What can hang from each mark
j_122: j_938
j_104: j_765
j_938: j_104 j_156 j_451
j_989: j_934 j_938
j_156: j_938
j_934: j_451 j_989
j_451: j_934 j_938

Known rows, with every way that one mark hangs from another
[j_104 j_765]: [3.098,-1.565,3.257,-3.169,-0.673,-1.402,-1.643,0.575,-1.856,0.503,4.620,-1.547,-0.819,-0.826,-2.460,-2.968,-2.601,-0.144,0.473,-0.972,-2.409,-0.381,-3.754,2.137,5.830,4.438,-1.073,-2.712]
[j_938 [j_104 j_765] j_156 j_451]: [2.958,-0.356,2.310,-2.719,2.199,0.592,-3.751,-1.068,-1.834,-3.259,3.060,-1.070,-1.394,-2.105,-1.679,-5.607,-0.436,-5.039,-0.629,0.080,1.332,1.007,-0.957,-0.858,-0.916,2.835,1.075,-3.032]
[j_451 j_934]: [2.839,0.742,1.863,-1.735,-1.725,-2.555,0.933,-0.059,-2.467,-0.707,2.259,-3.179,3.349,0.003,-0.436,-4.188,-2.041,-1.587,1.826,1.122,-1.503,0.585,-1.142,0.588,4.223,1.697,0.731,-1.240]
[j_989 j_938]: [2.807,-0.349,2.389,0.550,-4.373,-4.821,1.635,-0.223,-1.026,3.897,3.759,0.205,-0.327,-4.382,-0.942,-1.560,-2.625,0.273,0.861,-2.899,-0.932,-1.181,-1.382,4.325,3.203,0.363,-1.127,-0.617]
[j_156 j_938]: [4.934,-1.420,0.205,-2.045,-4.164,-5.617,0.489,-1.333,-0.836,3.783,7.129,-1.941,1.360,0.193,-1.480,-0.193,-3.486,0.670,4.257,-1.608,-0.737,0.309,-2.723,0.862,5.293,0.897,-2.495,-1.673]
[j_451 [j_934 j_989] j_938]: [0.631,1.747,-2.274,-0.650,-3.950,-0.412,-2.639,0.797,-0.926,0.847,2.162,-0.874,1.800,-0.358,-1.360,-0.729,-0.240,0.216,0.844,2.774,-1.467,0.218,0.842,-1.744,2.755,-0.422,0.737,-1.402]
[j_989 j_934 [j_938 [j_104 j_765] j_451]]: [-1.037,-2.976,3.971,0.445,1.029,2.463,0.062,-0.238,-0.110,-2.501,1.097,-0.823,-3.204,-5.704,-0.368,-3.519,-0.166,-3.687,0.750,-2.221,-0.185,0.882,2.993,1.617,0.757,-0.365,-2.514,-2.240]
[j_122 [j_938 [j_104 j_765] j_451]]: [3.589,-4.448,2.562,-0.709,0.138,0.339,-3.552,-0.177,-1.090,-0.324,2.739,-1.209,-2.885,-2.721,-1.540,-2.941,1.056,-4.040,3.041,0.868,1.165,-0.223,0.806,1.442,1.925,5.019,-1.696,0.149]
[j_156 [j_938 [j_104 j_765] [j_451 j_934]]]: [1.543,-3.040,0.805,-2.239,0.809,0.642,-3.027,-0.208,-1.837,-2.998,3.437,-4.205,-1.183,1.542,0.550,-3.597,-0.331,-2.870,2.539,3.442,1.681,0.685,1.153,-2.844,3.498,1.616,-2.021,-0.097]
[j_122 [j_938 j_156]]: [6.906,1.012,2.022,-1.956,-1.871,-6.701,0.494,-2.925,-0.232,3.333,2.364,-0.487,3.494,-2.405,-4.469,-3.502,-1.250,-3.263,1.303,-1.581,1.462,-1.311,-3.666,3.679,2.443,1.763,-0.787,-1.389]
[j_934 j_451 [j_989 [j_938 j_104 j_156]]]: [1.469,1.624,0.084,4.175,-1.970,-1.658,-1.029,0.333,-1.840,2.538,-0.529,1.686,1.508,-3.985,-1.229,0.594,0.801,0.477,-0.612,-0.995,5.017,-2.287,1.089,2.008,-0.390,-2.940,1.264,-0.738]
[j_451 [j_934 j_989] [j_938 j_104]]: [1.469,2.393,-3.183,0.936,-1.016,2.586,-2.367,0.239,-2.409,-0.382,0.126,-2.297,0.366,0.168,-0.300,0.363,2.673,-0.623,2.162,4.180,-0.163,0.489,2.214,-1.535,0.692,1.099,2.746,0.847]
[j_934 [j_451 [j_938 j_104 j_156]] j_989]: [0.712,2.089,-2.522,2.138,-2.470,-0.566,-4.229,0.812,-3.190,2.534,-0.027,1.133,1.308,-0.788,-0.669,1.230,2.887,0.015,-0.246,2.018,3.618,-1.920,1.156,-2.083,-1.133,-1.918,2.329,-3.547]
[j_934 j_451]: [1.317,-1.927,3.280,0.892,-4.067,-4.302,-1.109,2.541,-3.946,2.465,3.265,-0.208,3.142,0.017,0.370,-1.594,-1.711,0.003,1.994,-0.170,0.295,-1.499,-1.602,0.777,4.550,0.433,-1.207,-4.439]
[j_938 j_104 j_156 j_451]: [3.505,0.350,0.565,-1.011,0.314,-1.729,-1.677,-1.843,-2.940,-1.796,3.377,-0.858,0.606,-3.417,-0.687,-5.491,-0.149,-5.161,2.492,-0.816,1.510,1.735,1.121,-1.097,-2.813,0.705,2.319,-2.660]
[j_156 [j_938 [j_451 j_934]]]: [2.032,-2.188,-0.012,-2.582,-3.647,-4.078,-1.442,-1.055,-1.292,-0.015,5.652,-2.770,2.525,0.418,0.361,-4.246,-2.819,-2.589,3.901,1.735,0.408,1.292,1.265,-3.142,3.208,-1.569,-2.737,-2.038]
[j_156 [j_938 j_104]]: [4.787,-1.502,-0.979,-0.169,-1.373,-3.371,0.745,-1.775,-2.678,2.940,4.888,-3.353,0.296,0.366,0.083,0.595,-1.208,-0.171,5.919,-0.824,1.041,0.452,-0.720,0.399,3.049,2.278,-0.675,0.586]
[j_934 j_451 j_989]: [0.693,-1.214,0.981,1.512,-4.449,-1.464,-2.515,2.510,-2.611,2.041,3.643,0.864,3.446,-0.823,-1.330,0.342,-2.039,1.308,2.141,-0.018,-0.159,-1.053,0.218,0.257,3.312,-0.778,-1.597,-3.049]

Rows
[-0.948,-2.372,3.696,0.067,-3.456,-1.961,1.241,-0.907,0.570,0.096,3.338,0.798,0.404,-6.510,-0.608,-4.466,-2.372,-3.549,2.449,-3.857,-1.160,1.083,3.100,1.188,0.202,-3.593,-3.927,-4.171]
[j_989 j_934 [j_938 j_451]]
[-0.044,-2.501,0.859,1.692,-1.102,3.887,-3.633,0.693,0.320,-1.300,3.329,1.050,-3.863,-5.419,-1.109,-1.285,-0.634,-0.102,0.138,-0.441,0.374,-0.021,2.930,0.976,0.311,0.713,-0.640,1.180]
[j_934 [j_989 [j_938 [j_104 j_765] j_451]]]
[4.472,-1.584,2.868,-1.863,1.312,-1.122,-3.889,-2.379,-0.578,-1.036,1.371,-0.437,-1.182,-3.058,-3.640,-4.803,1.725,-5.417,0.771,0.130,3.007,-0.264,-0.776,1.405,0.140,3.714,-0.582,-1.430]
[j_122 [j_938 [j_104 j_765] j_156 j_451]]
[1.461,1.969,1.018,0.106,0.125,-2.083,0.301,-1.904,-1.829,-2.056,-0.765,-1.532,0.689,-4.245,0.369,-6.133,0.692,-5.358,-0.496,1.663,4.096,-0.225,2.400,-0.221,-2.332,-1.824,1.890,0.075]
[j_989 [j_938 j_104 j_156 [j_451 j_934]]]
[3.767,3.106,-1.169,-1.148,-0.886,-2.000,-1.564,-1.759,-2.589,2.384,1.342,-1.112,-0.883,-1.100,-0.610,-1.722,1.937,-2.190,0.601,0.634,1.494,-0.251,-1.577,-1.123,-1.443,1.121,3.694,-2.742]
[j_451 [j_938 j_104 j_156]]
[3.458,-2.099,1.416,0.521,-0.079,-1.807,-1.002,-0.939,-2.658,-1.335,0.235,-3.224,1.347,-2.125,0.253,-4.615,2.033,-5.698,5.406,2.652,1.956,0.610,3.377,-0.107,0.774,2.484,0.152,1.620]
[j_122 [j_938 j_104 [j_451 j_934]]]
[1.658,0.742,2.320,-3.289,3.643,1.436,-2.675,-0.963,-2.116,-5.897,0.355,-2.718,0.194,-1.295,-1.218,-7.097,0.419,-6.013,-1.211,3.158,2.071,0.684,-0.003,-2.047,0.379,1.739,1.764,-1.585]
[j_938 [j_104 j_765] j_156 [j_451 j_934]]
[-0.538,-1.683,2.155,3.681,-1.899,2.235,-3.431,2.812,-1.318,1.433,0.015,0.868,-2.268,-2.394,-0.686,2.135,0.882,2.561,-0.959,0.903,2.259,-2.815,1.146,2.672,3.766,0.959,-1.231,0.858]
[j_934 j_451 [j_989 [j_938 [j_104 j_765]]]]
[2.802,0.502,-0.770,3.884,-2.423,0.569,0.635,-0.415,-1.141,2.340,2.489,0.183,-1.467,-4.983,-1.243,1.128,0.093,1.267,2.109,-1.732,0.271,-0.122,1.704,3.247,0.882,0.952,0.965,2.501]
[j_934 [j_989 [j_938 j_104]]]
[2.336,0.854,1.660,0.623,-1.150,-3.219,-0.264,-1.869,-1.361,0.196,2.244,0.836,-1.259,-5.756,-0.420,-4.386,-0.087,-4.157,0.584,-2.004,2.894,0.412,1.341,1.012,-3.310,-1.494,1.364,-1.457]
[j_989 [j_938 j_104 j_156 j_451]]
[5.050,-1.056,2.338,-1.900,-3.093,-5.905,-2.122,-2.126,-0.782,1.056,3.800,0.547,2.583,-3.822,-3.605,-5.853,-1.255,-5.317,1.843,-1.699,1.756,-0.123,-0.551,1.060,0.290,0.165,-2.198,-3.285]
[j_122 [j_938 j_156 j_451]]
[2.294,-2.403,-1.049,-0.698,-1.230,-1.888,-1.340,-1.182,-2.679,-1.526,3.761,-3.894,0.923,0.197,1.432,-3.178,-0.025,-3.351,5.272,2.023,1.687,1.924,2.958,-3.119,0.931,-0.541,-1.000,0.425]
[j_156 [j_938 j_104 [j_451 j_934]]]
[0.899,1.724,0.724,-1.384,-4.191,-5.669,-3.122,0.935,-2.480,3.934,1.571,1.156,2.298,0.384,-0.503,-1.676,0.289,-0.227,-1.858,1.655,2.224,-3.005,-2.249,-1.641,1.830,-2.533,0.418,-6.930]
[j_934 [j_451 [j_938 j_156]]]
[2.437,2.615,1.849,1.304,0.919,-1.822,4.084,-3.537,-0.544,0.054,-1.617,-1.823,0.951,-5.315,-2.216,-2.543,0.332,-3.691,0.719,-4.254,2.091,0.503,0.594,4.226,-1.205,-1.573,-0.128,-1.534]
[j_989 j_934 [j_938 j_104 j_156]]
[0.483,-0.669,0.370,4.927,-3.278,0.018,-0.909,1.837,-2.567,2.885,0.327,1.394,-0.058,-3.651,0.620,2.336,0.958,2.109,1.501,-0.293,2.614,-1.889,2.606,2.481,1.676,-0.969,-0.363,0.474]
[j_934 j_451 [j_989 [j_938 j_104]]]
[-1.792,-1.378,1.884,-0.031,-3.964,-2.352,-1.196,1.930,-2.589,2.721,0.372,-0.263,2.564,-0.183,0.393,-0.799,0.294,-0.758,0.919,0.276,-0.425,-0.802,0.321,-0.880,2.815,-3.125,-3.227,-7.625]
[j_989 [j_934 [j_451 j_938]]]
[0.660,-1.195,-0.077,1.503,-3.165,-1.709,-2.831,2.586,-5.387,4.180,0.626,-0.713,-1.216,1.251,2.454,0.811,2.957,0.116,1.822,2.837,1.862,-1.870,0.680,-1.521,1.170,0.468,1.840,-3.572]
[j_934 [j_451 [j_938 j_104]]]
[3.198,-2.162,2.833,-1.456,-3.037,-4.032,-1.134,-0.394,-1.285,-0.604,2.330,-1.491,2.871,-1.903,-1.222,-5.603,-0.285,-5.036,3.554,2.517,0.679,0.005,1.515,0.033,2.526,0.771,-2.592,-0.937]
[j_122 [j_938 [j_451 j_934]]]
[2.229,4.799,-4.134,-0.404,0.282,0.996,-2.112,-1.425,-1.587,-1.078,-1.185,-2.087,1.020,-0.428,-1.915,-1.332,2.978,-1.666,-0.295,3.578,2.174,0.493,0.872,-2.094,-1.277,-0.448,3.914,-0.221]
[j_451 [j_934 j_989] [j_938 j_104 j_156]]
[1.246,0.541,0.794,-0.738,0.502,-1.361,-4.637,1.489,-3.491,1.739,-0.839,-0.395,-1.729,1.328,-0.178,-1.050,2.726,-0.962,-2.690,3.523,3.680,-3.503,-2.633,-1.310,1.893,0.658,1.590,-4.957]
[j_934 [j_451 [j_938 [j_104 j_765] j_156]]]
[1.018,1.654,3.615,-0.294,2.716,0.202,1.805,-2.738,0.413,-1.541,-1.731,-1.797,-1.619,-4.200,-3.393,-3.058,0.400,-2.976,-2.306,-2.891,1.911,-0.652,-1.374,4.492,1.497,0.266,-0.938,-2.168]
[j_989 j_934 [j_938 [j_104 j_765] j_156]]
[1.844,1.053,0.614,0.541,-4.476,-2.489,-2.184,-1.467,1.411,0.284,4.329,3.303,1.037,-6.721,-3.425,-3.288,-2.680,-1.989,-0.786,-2.846,0.608,0.431,1.591,0.394,-2.058,-3.902,-1.063,-2.088]
[j_934 [j_989 [j_938 j_156 j_451]]]
[1.768,2.078,-1.277,-0.134,0.677,1.929,-2.317,-1.345,-2.138,-4.951,1.371,-1.732,3.225,-3.126,-1.736,-5.257,0.380,-5.060,1.134,1.643,1.767,2.335,3.793,-2.824,-3.328,-1.029,2.192,-0.267]
[j_938 j_104 j_156 [j_451 [j_934 j_989]]]
[-0.480,0.864,2.695,2.625,-0.036,-2.786,2.794,-1.098,-1.916,1.006,-3.149,-0.626,2.155,-3.839,-0.771,-2.075,1.214,-2.536,-0.211,-2.322,4.249,-1.823,1.107,2.819,-0.204,-3.325,-1.433,-3.405]
[j_989 [j_934 j_451] [j_938 j_104 j_156]]
[1.634,-1.583,-2.844,0.470,-2.047,1.371,-2.730,-1.145,-1.196,-2.179,4.450,-2.589,1.586,-0.281,0.212,-1.099,-0.471,-1.805,5.438,2.263,1.518,2.668,4.476,-3.925,0.143,-1.498,-1.509,1.769]
[j_156 [j_938 j_104 [j_451 [j_934 j_989]]]]
[2.099,3.424,0.109,-3.086,2.535,-0.015,-3.055,-0.630,-1.852,-1.578,-2.262,-3.411,-1.625,1.399,-1.163,-3.323,3.034,-2.821,-2.641,5.021,2.355,-1.457,-2.490,-0.996,1.833,1.956,3.490,-1.697]
[j_451 j_934 [j_938 [j_104 j_765] j_156]]
[2.958,2.215,0.386,0.674,0.773,1.143,-1.768,-1.700,0.792,-0.311,0.531,0.235,-2.691,-4.548,-3.782,-0.589,-0.066,-0.159,-2.993,-1.163,1.971,-1.087,-1.215,3.610,0.643,1.139,1.336,1.135]
[j_934 [j_989 [j_938 [j_104 j_765] j_156]]]
[3.337,2.135,0.128,-2.793,1.300,0.057,-3.495,-1.138,-2.102,0.408,0.864,-1.103,-3.150,-0.014,-2.283,-1.701,1.841,-1.629,-2.269,1.483,1.179,-0.992,-3.443,-0.491,0.786,2.970,3.094,-2.843]
[j_451 [j_938 [j_104 j_765] j_156]]
[-1.216,-0.933,0.745,1.521,-1.891,0.280,-0.535,1.888,-3.984,1.992,-1.249,-1.159,0.652,-0.156,1.816,0.145,3.100,-1.585,3.144,1.045,1.160,-0.681,2.572,-1.211,0.988,-1.583,-1.178,-5.524]
[j_989 [j_934 [j_451 [j_938 j_104]]]]
[3.361,-2.928,-0.506,-0.389,-2.408,-2.330,-1.516,-1.043,-2.414,0.644,6.560,-1.961,-0.556,-0.915,1.070,-2.036,-0.860,-1.715,6.214,-0.965,0.641,1.661,2.311,-2.012,0.178,0.387,-1.553,-0.480]
[j_156 [j_938 j_104 j_451]]
[2.372,-4.318,1.066,-2.160,-0.322,0.013,-3.242,-0.236,-1.431,-1.088,6.066,-1.912,-3.022,-0.205,0.284,-1.726,-0.892,-1.828,3.532,0.436,0.974,0.775,0.040,-1.983,2.912,2.297,-2.256,-0.938]
[j_156 [j_938 [j_104 j_765] j_451]]
[-0.164,-0.456,-1.779,3.026,-3.731,1.558,-4.140,2.777,-3.627,3.409,1.043,0.720,-0.306,-0.180,0.881,3.076,2.871,1.469,2.304,2.429,1.464,-1.055,2.349,-2.089,0.551,-0.313,1.143,-2.245]
[j_934 [j_451 [j_938 j_104]] j_989]
[2.307,1.648,-0.610,2.002,-2.082,-0.004,-1.833,-1.573,-0.237,-0.573,3.101,1.701,-0.613,-6.560,-2.062,-2.366,-0.568,-2.473,0.465,-1.963,2.639,1.174,3.425,0.463,-4.033,-2.374,0.996,0.125]
[j_934 [j_989 [j_938 j_104 j_156 j_451]]]
[0.083,-1.316,1.831,3.285,-6.509,-2.301,-1.329,2.298,-1.274,4.332,2.323,2.404,1.249,-3.358,-0.900,1.065,-2.051,2.750,0.106,-0.979,1.652,-2.677,0.816,2.517,3.564,-2.772,-2.440,-1.509]
[j_934 j_451 [j_989 j_938]]
[3.430,3.049,-1.003,2.651,-1.108,-1.283,0.170,-2.468,-0.448,1.392,1.217,0.791,-0.075,-5.010,-2.864,0.218,0.016,-0.540,-0.139,-2.483,2.446,-0.230,0.683,3.318,-1.465,-0.754,1.899,1.604]
[j_934 [j_989 [j_938 j_104 j_156]]]
[-1.575,-2.002,4.555,2.389,-3.949,-3.598,2.320,1.388,-1.510,2.975,-0.083,0.401,2.782,-3.389,-0.193,-1.115,-1.395,-0.206,0.963,-2.356,0.902,-1.873,0.351,3.465,4.087,-3.448,-4.719,-4.650]
[j_989 [j_934 j_451] j_938]
[3.351,0.999,0.290,-1.607,-2.059,-2.762,-3.388,-1.782,0.555,-1.816,1.148,0.005,4.493,-3.397,-4.471,-5.367,-0.324,-5.297,1.017,1.871,2.291,0.396,1.506,-0.176,-0.406,-1.329,-1.518,-1.235]
[j_122 [j_938 j_156 [j_451 [j_934 j_989]]]]
[1.527,1.963,-0.578,0.816,-1.700,-3.531,-2.485,0.600,-4.352,3.696,-0.427,-0.074,0.300,0.745,0.770,-0.410,2.841,-1.404,0.116,1.860,4.041,-2.334,-0.828,-1.935,-0.278,-1.016,2.467,-4.551]
[j_934 [j_451 [j_938 j_104 j_156]]]
[4.450,0.676,1.005,-0.830,0.844,-2.637,-1.176,-2.662,-2.344,-1.839,-0.980,-2.488,3.172,-2.718,-1.546,-6.146,1.822,-7.012,2.195,2.324,4.243,0.342,1.893,0.014,-1.550,1.104,1.005,0.090]
[j_122 [j_938 j_104 j_156 [j_451 j_934]]]
[1.084,1.401,0.075,1.448,-3.619,-1.752,0.339,0.255,0.287,0.700,1.271,-0.796,2.033,-3.382,-2.137,-1.192,-1.968,0.916,0.361,0.007,-0.565,-0.957,0.948,2.660,3.454,-0.956,-0.450,1.592]
[j_451 [j_934 [j_989 j_938]]]
[-0.367,-1.872,2.160,0.164,-1.134,0.497,-4.761,3.291,-4.249,2.368,0.046,-0.766,-3.358,1.798,1.401,0.681,2.526,1.074,-0.559,3.908,1.710,-2.833,-1.447,-0.856,3.974,2.193,0.869,-3.674]
[j_934 [j_451 [j_938 [j_104 j_765]]]]
[0.564,0.351,2.160,0.382,0.118,-1.204,1.911,-2.897,-0.182,-1.822,0.307,-0.244,0.400,-6.583,-1.493,-5.101,-0.073,-5.793,0.989,-3.691,1.949,1.424,3.476,1.284,-3.997,-3.188,-1.199,-3.262]
[j_989 j_934 [j_938 j_104 j_156 j_451]]
